Known rows, with every way that one mark hangs from another:
[H [A V] [W B]]: [ 0.33 -1.94 -2.10 -1.78 -1.35  0.75  0.05 -0.56  0.00  0.05 -2.02 -0.84
  2.32 -0.49 -2.18 -2.26 -0.72 -0.81 -1.00 -0.16  0.42  0.35  0.03 -0.94
 -2.15  2.97  0.52  1.26 -0.64 -0.41 -4.55 -0.47 -0.78  0.66  0.82 -2.73]
[A H N V]: [ 0.24 -0.75 -0.88 -0.82 -1.27  0.94  0.90  1.34  0.22 -0.09  0.32 -1.19
  2.68  1.65 -0.44 -1.23 -0.33 -0.77  0.56 -1.29 -0.09 -2.29 -1.08 -1.93
 -2.94  1.00  1.83  0.43  1.20  3.12 -1.55 -0.13  0.83  0.82  1.39 -3.42]
[H A]: [-0.24 -0.95 -0.57 -0.77 -1.08 -0.18 -0.02 -0.15 -0.31 -0.90 -1.88 -0.71
  1.80  0.44 -1.88 -1.32  0.00  0.83 -0.49  1.49  0.59 -0.15 -0.03 -0.48
 -1.66 -0.14  0.25  1.00 -1.23 -0.31 -2.24  0.00 -0.49  1.16 -0.52 -1.49]
[W B H]: [-0.85 -1.16 -0.57 -0.69 -2.63 -0.12 -0.28  0.37 -0.55  0.04 -0.65 -1.19
  1.94 -1.30 -0.92 -0.44  0.06 -4.51 -0.86  0.22 -0.73 -0.10 -2.53 -1.96
 -0.21  0.19  1.08 -0.41 -2.03 -1.05 -1.72 -0.04 -0.23  1.79  1.02 -0.64]
[A [H W] [N [K Z]] V]: [ 0.84 -1.80 -1.29 -1.65 -1.71  1.96  1.50  0.61 -0.49 -0.83 -2.20 -0.71
  2.84  1.59 -0.48 -1.44 -0.36 -3.16  0.20 -0.66  0.50 -2.13 -0.88 -2.64
 -1.89  2.60  1.80  0.78  4.03  1.36 -4.94 -0.14 -0.67  1.09  1.42 -4.51]
[N A [K Z]]: [-0.45 -1.87  0.76 -1.07 -2.49  0.32 -0.46 -0.95 -0.62 -1.15 -3.67  0.70
  1.68  0.02 -0.03  0.34  0.53 -3.59 -0.92 -0.42  0.64  0.76 -1.15 -1.42
 -1.13 -0.45  1.22 -0.17  1.02 -1.79 -5.92 -0.18 -1.37  2.45 -0.36 -1.04]
[N [A H]]: [-0.16 -0.72 -0.94 -1.46 -1.56 -0.09 -0.67 -0.24  0.32 -0.62 -1.14  0.07
  2.02 -0.22  0.18 -0.18  0.04 -0.94 -0.11  0.23  0.25  0.89 -0.92 -1.12
 -1.83 -0.58  1.02  0.06  0.66  1.22 -3.71  0.06  0.37  1.71 -0.03 -1.52]
[N [A [H [W B]]] [K Z]]: [ 0.59 -2.63 -1.31 -2.48 -2.57  0.63  0.06 -1.36 -0.17 -0.73 -3.54  0.07
  2.21 -1.68  0.49 -0.34 -0.09 -5.14 -1.11 -0.14  0.23  1.27 -1.51 -2.09
 -0.10  1.68  1.83  0.13  2.30 -1.06 -7.46  0.11 -1.27  2.64  0.91 -2.11]
[V [A H [N K]]]: [ 0.69 -0.94 -1.50 -1.09 -1.48  0.15  1.35  0.64  0.86 -0.94  0.15  0.03
  2.99  1.42 -0.60 -1.18  0.88 -0.57  0.94 -0.92  0.42 -1.57 -0.66 -0.16
 -2.04 -0.06  3.45  0.66  2.54  0.40 -2.76 -0.34 -0.35  1.42  0.17 -3.17]
[B [W [H A]]]: [-0.28 -1.60 -1.82 -1.07 -2.03  0.24 -1.45 -0.44 -1.66 -0.94 -1.84 -0.86
  1.79 -0.50 -0.48 -2.15  0.20 -1.38 -0.88  1.80 -0.32 -0.71 -0.96 -0.63
 -0.78  1.13  0.62  0.60 -1.13 -0.52 -3.83 -1.28 -0.53  0.89 -1.11 -3.15]
[H [A [N K] V] W]: [ 0.65 -1.77 -2.12 -1.99 -1.59  1.40  0.94  0.27  0.01 -0.76 -1.96 -0.04
  2.82  1.46 -1.65 -2.80  0.29 -0.84 -0.41 -0.81  1.14 -1.37  1.14 -0.68
 -2.18  2.36  1.90  1.46  2.36  0.12 -4.90 -0.65 -0.98  0.13 -0.14 -5.21]
[N [K Z]]: [-0.67 -1.56  0.72 -0.40 -2.10  0.32  0.83  0.14 -1.21 -1.57 -3.49 -0.44
  1.44  0.88 -1.32 -0.08  0.45 -3.77 -0.48  0.01  0.54 -0.38 -1.63 -1.70
 -0.75 -0.40  0.65  0.13  0.90 -1.26 -2.94 -0.39 -1.56  2.00  0.26 -0.65]
[A [H [W B]] N V]: [ 0.92 -1.48 -2.09 -1.45 -1.45  1.19  1.64  0.49  0.26  0.56 -0.32 -1.39
  2.90 -0.11 -0.88 -1.94 -0.71 -2.24 -0.34 -1.18 -0.01 -1.43 -1.22 -2.09
 -2.53  2.95  1.95  0.70  0.97  2.02 -2.56  0.25  0.31  0.89  2.27 -3.99]
[H W]: [ 0.15 -0.69 -1.37 -0.54 -0.94  0.52  1.04  0.06 -1.28 -0.97 -2.74 -0.65
  1.03  0.35 -1.73 -1.47  0.28 -0.18 -0.56  1.15  1.05 -0.31 -0.60 -0.64
 -1.45  0.68 -0.33  1.12 -0.18 -0.53 -0.52  0.21 -1.09  0.26  0.00 -1.90]
[A [H [W B]] [N [K Z]] V]: [ 1.20 -2.52 -1.09 -1.77 -2.37  1.67  1.67  0.20 -0.21 -0.04 -2.01 -1.07
  3.03  0.14 -0.49 -1.07 -0.63 -4.79 -0.55 -1.59  0.06 -1.66 -1.61 -2.89
 -1.35  3.17  2.27  0.48  2.66  0.56 -6.17 -0.09 -0.73  1.69  2.34 -3.91]
[W B [H [A [N [K Z]]]]]: [ 0.12 -2.67  0.49 -1.43 -3.10  0.88  0.23 -0.39 -0.15 -0.56 -1.80 -0.71
  3.10 -1.37 -0.21 -1.10  0.05 -5.68 -0.96  1.59 -0.50 -1.30 -1.59 -2.44
  0.37  1.35  2.10 -0.09 -0.25 -2.33 -7.36  0.10 -1.04  2.64  1.03 -2.78]

Rows:
[ 0.33 -1.08 -2.77 -2.63 -2.04  0.54  0.16 -0.44  0.39 -1.13 -2.64  0.28
  2.08 -0.09  0.02 -1.01  0.57 -2.61 -0.49  0.05  0.88  1.03  0.00 -0.69
 -0.78  0.39  1.97  0.58  3.10  0.49 -4.69 -0.29 -0.94  1.17 -0.49 -2.94]  [N [A [H W]] K]
[ 0.16 -1.88 -1.38 -1.17 -1.98  1.45 -1.05  0.18 -1.31 -0.01 -0.67 -1.48
  2.59  0.43 -0.61 -2.72 -0.05 -1.90 -0.50 -0.15 -0.49 -2.02 -0.62 -1.32
 -2.32  2.55  1.55  0.51 -0.33  0.57 -4.47 -1.18  0.35  0.37 -0.37 -5.51]  [B [W [H [A N V]]]]
[ 0.15 -1.36 -0.60 -0.81 -1.05  0.81  0.11  0.31  0.20 -0.23 -0.47 -0.80
  2.72  1.45 -1.34 -1.96 -0.24  1.07 -0.15 -0.05  0.52 -1.63  0.29 -1.01
 -3.19  1.35  0.92  1.08 -0.05  0.89 -2.96 -0.18  0.14  0.66  0.31 -3.98]  [H [A N V]]
[ 0.45 -1.78 -1.72 -2.26 -2.04  0.97 -0.19 -0.81 -0.47 -1.18 -3.78  0.25
  2.10 -0.28  0.44 -0.43  0.07 -3.60 -0.56  1.00  0.71  0.77 -1.05 -1.89
 -0.80  1.18  1.21  0.48  3.42 -0.67 -6.63 -0.05 -0.95  1.95  0.03 -2.70]  [N [A [H W]] [K Z]]
[ 0.06 -1.31 -2.97 -3.03 -2.03  0.85  0.13  0.13  0.62 -0.79 -2.10  0.53
  2.42  0.51  0.01 -1.25  0.10 -3.18 -0.10 -3.04  0.71  0.71  0.24 -1.41
 -1.94  1.50  2.46  0.64  3.81  1.70 -5.44 -1.25 -0.31  1.16 -0.06 -3.77]  [N [A [H W] V] K]
[ 0.44 -2.82 -0.47 -0.99 -2.85  1.40 -0.60 -0.45 -2.30 -1.19 -2.79 -1.04
  2.48  0.03  0.21 -1.95  0.53 -4.34 -1.34  2.06 -0.42 -2.06 -1.37 -1.71
 -0.26  1.64  1.78  0.24  0.65 -1.92 -7.08 -0.83 -1.19  1.68 -0.81 -4.52]  [B [W [H [A [N [K Z]]]]]]
[-0.31 -1.64 -2.28 -1.43 -1.99  0.80 -1.73 -0.12 -1.44 -0.36 -1.32 -1.23
  2.24  0.16 -0.72 -2.50 -0.16 -1.83 -0.64 -0.11 -0.51 -0.91 -0.66 -1.39
 -1.92  2.05  1.00  0.43 -0.75  0.35 -4.74 -1.99 -0.07  0.66 -1.00 -3.93]  [B [W [H [A V]]]]
[ 1.78 -1.46 -2.02 -1.03 -1.00  0.66  1.81 -0.35  0.16  0.28 -0.01 -0.42
  2.98 -0.41 -0.71 -1.89 -0.01  0.08  0.43  0.95  0.31 -0.98 -1.20 -0.64
 -2.26  2.42  2.49  1.31  0.55 -0.25 -2.66  0.66 -0.24  1.09  1.18 -3.62]  [V [A [H [W B]] N]]
[-0.54 -1.37 -1.46 -1.91 -2.47  1.06 -0.08  1.04  0.49 -0.49 -0.44 -0.39
  3.42  0.92 -0.57 -2.01  0.34 -3.23  0.00 -1.65  0.01 -1.86  0.03 -1.74
 -1.41  1.17  2.90  0.30  1.60  0.35 -5.18 -1.09 -0.08  1.14  0.26 -4.67]  [W [H [A [N K] V]]]
[ 0.45 -1.70 -1.66 -1.42 -1.24  0.34  0.62 -1.10 -0.45 -0.46 -2.64 -0.86
  1.89 -1.25 -2.05 -2.03 -0.23 -0.10 -1.34  2.02  0.67  0.59 -0.50 -0.42
 -1.01  1.82  0.30  1.28 -1.10 -1.53 -3.73  0.07 -1.21  1.07  0.42 -2.06]  [H A [W B]]
[ 0.71 -2.43 -0.73 -1.71 -1.69  2.02  0.85 -0.29 -0.78 -0.83 -3.15 -0.08
  2.90  1.26 -1.01 -2.34 -0.25 -1.79 -0.36  0.08  1.02 -1.70  0.33 -1.48
 -2.31  2.85  1.09  1.34  2.43 -0.82 -6.45 -0.45 -1.24  0.95  0.28 -5.05]  [H [A [N [K Z]] V] W]
[ 1.53 -1.83 -2.57 -1.78 -1.73  0.36  2.14 -0.17  0.58 -0.20 -0.82 -0.25
  3.12 -0.35 -0.77 -1.82  0.57 -2.51  0.23 -1.46  0.38 -0.82 -0.82 -0.59
 -1.20  2.19  3.46  1.16  2.21 -0.53 -3.72 -0.07 -0.90  1.27  1.04 -3.69]  [V [A [H [W B]] [N K]]]
[ 0.19 -2.90 -0.81 -1.47 -2.91  1.76 -0.88 -0.20 -1.84 -0.69 -2.20 -0.84
  2.86  0.49  0.36 -2.21 -0.01 -4.73 -0.81 -0.09 -0.45 -2.04 -0.95 -2.30
 -1.34  2.69  2.27  0.19  1.29 -0.62 -7.38 -1.48 -0.65  1.28 -0.18 -5.36]  [B [W [H [A [N [K Z]] V]]]]
[ 0.97 -0.59 -1.11 -0.31 -0.81  0.08  0.99  0.49  0.28 -0.33  0.57 -0.40
  2.92  1.05 -0.63 -1.36  0.19  1.00  1.26  0.91  0.23 -1.85 -1.11 -0.62
 -3.03  0.64  2.09  0.86  0.97  1.03 -1.38  0.48  0.36  0.97  0.35 -3.02]  [V [A H N]]
[-0.69 -2.10  0.10 -1.60 -2.52  0.74 -0.81 -0.33 -0.37 -0.75 -3.11  0.75
  1.98  0.78 -0.13  0.18  0.08 -4.21 -0.58 -2.49  0.48  0.61 -0.78 -2.10
 -2.28  0.74  1.67 -0.38  1.73 -0.62 -6.24 -1.11 -0.87  2.07  0.27 -2.00]  [N [A V] [K Z]]
[ 0.93 -3.17 -0.66 -1.94 -2.05  1.79  0.98 -0.63 -0.25 -0.28 -2.92 -0.19
  2.87 -0.23 -1.44 -2.20 -0.28 -3.16 -1.17 -0.18  0.57 -1.05 -0.18 -1.89
 -1.60  3.69  1.73  1.02  1.10 -1.32 -7.81 -0.31 -1.37  1.63  1.33 -4.28]  [H [A [N [K Z]] V] [W B]]
[ 1.73 -2.55 -1.58 -1.47 -1.74  0.95  2.05 -0.53 -0.20 -0.22 -1.95 -0.18
  3.22 -0.43 -0.37 -1.26  0.11 -3.17  0.08  0.71  0.29 -1.16 -1.79 -1.65
 -1.43  2.68  2.84  1.07  2.45 -1.55 -5.93  0.42 -1.06  2.10  1.24 -3.59]  [V [A [H [W B]] [N [K Z]]]]
[-0.10 -2.91  0.02 -1.78 -3.18  1.29 -0.47  0.02 -0.21 -0.01 -1.13 -0.58
  3.71 -0.46 -0.37 -1.33 -0.52 -5.83 -0.67 -0.86 -0.47 -1.53 -1.38 -3.03
 -0.92  2.59  2.61 -0.10  0.64 -1.16 -8.02 -0.85 -0.45  2.55  1.34 -3.61]  [W B [H [A [N [K Z]] V]]]
[ 0.46 -2.77 -1.86 -2.93 -2.69  1.10 -0.07 -0.87  0.14 -0.13 -2.82 -0.21
  2.71 -1.04  0.30 -0.41 -0.68 -5.23 -0.79 -2.31  0.11  0.99 -1.36 -2.69
 -1.38  2.67  2.20  0.03  2.63 -0.04 -8.58 -0.70 -0.58  2.32  1.52 -2.83]  [N [A [H [W B]] V] [K Z]]
[-0.08 -1.68 -0.34 -1.82 -2.42  0.40 -0.47 -0.51  0.03 -1.27 -2.87  0.37
  2.24 -0.03  0.60  0.44  0.12 -3.82 -0.16  0.01  0.24  0.64 -1.46 -2.00
 -0.98 -0.27  1.75 -0.21  2.41 -0.10 -6.54 -0.55 -0.58  2.51  0.07 -1.44]  [N [A H] [K Z]]
[ 0.01 -1.65  1.32  0.04 -2.24  1.01  1.35  0.43 -0.82 -1.33 -2.51 -0.02
  1.95  1.00 -0.68 -0.51  0.49 -3.37 -0.55  0.14  0.48 -1.81 -1.22 -1.52
 -0.98 -0.01  1.08  0.20  1.05 -1.30 -3.02  0.28 -1.26  1.68  0.58 -2.12]  [A [N [K Z]]]
[-0.85 -1.40 -0.82 -1.93 -2.27  0.42 -0.66  0.14  0.40 -0.73 -1.78  0.81
  1.91  0.80 -0.59 -0.50  0.64 -3.13 -0.42 -3.78  0.58  0.86 -0.17 -0.92
 -2.10  0.35  2.51 -0.25  1.48  0.31 -4.66 -1.35 -0.63  1.34 -0.16 -2.15]  [N [A V] K]
[ 1.07 -1.20 -1.00 -0.78 -0.71  1.20  0.97 -0.29 -0.60 -0.68 -2.05 -0.41
  2.19  0.45 -1.29 -2.70  0.07  1.13 -0.50  3.39  1.15 -1.54  0.62 -0.42
 -1.97  1.58 -0.04  1.77  0.08 -0.77 -2.53  0.67 -0.90  0.10 -0.11 -4.26]  [H [A N] W]
[-0.78 -1.78 -1.55 -1.77 -2.45  0.29 -1.26  0.02  0.28  0.30 -0.48 -1.19
  2.88 -0.86 -1.31 -1.55 -0.88 -2.78 -0.54 -0.66 -0.61 -0.19 -1.40 -2.05
 -1.33  1.79  1.43  0.10 -1.30 -0.08 -5.22 -0.90  0.11  1.76  0.82 -2.29]  [W B [H [A V]]]
[ 0.10 -1.89 -0.91 -1.42 -2.26  0.71 -0.55  0.35  0.57  0.72  0.48 -1.08
  3.51 -0.67 -0.73 -1.89 -0.49 -2.82 -0.42 -0.32 -0.70 -1.46 -1.02 -2.18
 -1.75  2.13  1.52  0.27 -1.29 -0.03 -5.32 -0.32  0.41  1.57  1.44 -3.82]  [W B [H [A N V]]]
[ 0.45 -1.28 -2.33 -1.36 -1.53  0.27  1.28 -0.07 -0.27 -0.28 -1.68 -1.42
  1.88 -0.85 -1.02 -1.14 -0.33 -1.74 -0.55  1.18  0.07  0.03 -1.59 -1.49
 -0.64  1.44  0.71  0.73  0.10  0.70 -2.36  0.29 -0.38  1.26  1.29 -1.83]  [A [H [W B]]]
[ 0.04 -1.57 -0.73 -1.53 -1.73  0.86  0.49  0.62  0.77 -0.83 -0.92 -0.03
  2.98  1.67 -1.58 -2.00  0.53 -0.99 -0.34 -2.42  0.55 -1.43  0.66 -0.59
 -2.31  0.92  2.57  0.73  1.13  0.74 -4.59 -1.03 -0.74  0.98 -0.03 -4.00]  [H [A [N K] V]]
[-0.23 -1.07 -1.05 -1.43 -1.82  1.12 -0.25  0.79  0.25 -0.07  0.12 -0.71
  3.24  0.82 -0.42 -2.16 -0.30 -1.18  0.17  0.19 -0.14 -2.01 -0.17 -1.89
 -2.36  1.58  1.37  0.46  0.10  0.79 -4.18 -0.37  0.58  0.88  0.38 -4.29]  [W [H [A N V]]]
[-0.33 -0.97 -1.65 -1.79 -1.74  0.12 -0.98  0.06  0.63 -0.14 -0.79 -0.06
  2.48  0.49  0.11 -0.34 -0.46 -1.25  0.28 -2.28  0.02  0.54 -0.46 -1.68
 -2.84  0.60  1.53 -0.04  1.39  2.58 -3.84 -0.61  0.78  1.35  0.52 -2.43]  [N [A H V]]
[-0.62 -1.55 -1.03 -1.34 -2.38 -0.14 -0.89 -0.33 -0.09 -0.21 -0.93 -1.08
  2.42 -1.52 -0.98 -1.29 -0.12 -2.42 -0.84  1.67 -0.55 -0.04 -1.50 -1.60
 -0.21  0.77  0.94  0.11 -1.80 -1.24 -4.27 -0.38 -0.28  2.18  0.49 -1.39]  [W B [H A]]
[ 1.16 -1.36 -2.89 -1.34 -0.95 -0.01  1.10 -0.67  0.08 -0.13 -0.88 -0.61
  2.47 -0.82 -1.16 -1.47 -0.10 -0.41  0.47  0.61  0.41  0.29 -1.31 -0.64
 -1.78  2.22  1.66  1.31  0.11 -0.37 -3.31  0.15 -0.48  1.15  0.95 -2.09]  [V [A [H [W B]]]]
[ 0.89 -1.07 -2.12 -1.42 -1.82  1.11  2.10  0.74 -0.06 -1.20 -1.46 -0.60
  2.46  0.83 -0.65 -1.67  0.58 -1.98 -0.24  0.36  0.73 -1.59 -0.34 -0.83
 -0.91  0.80  1.84  0.94  3.16  1.22 -2.59  0.09 -0.83  0.89  0.51 -3.94]  [A [H W] [N K]]
[-0.50 -2.16 -1.26 -2.21 -3.09  0.78 -0.22  0.59  0.80  0.13 -0.17 -0.75
  3.62 -0.34 -0.77 -1.86  0.15 -4.75 -0.84 -1.89 -0.46 -1.19 -0.61 -1.88
 -0.78  1.87  3.37 -0.01  0.40 -0.15 -6.47 -1.11 -0.32  1.91  1.02 -3.79]  [W B [H [A [N K] V]]]
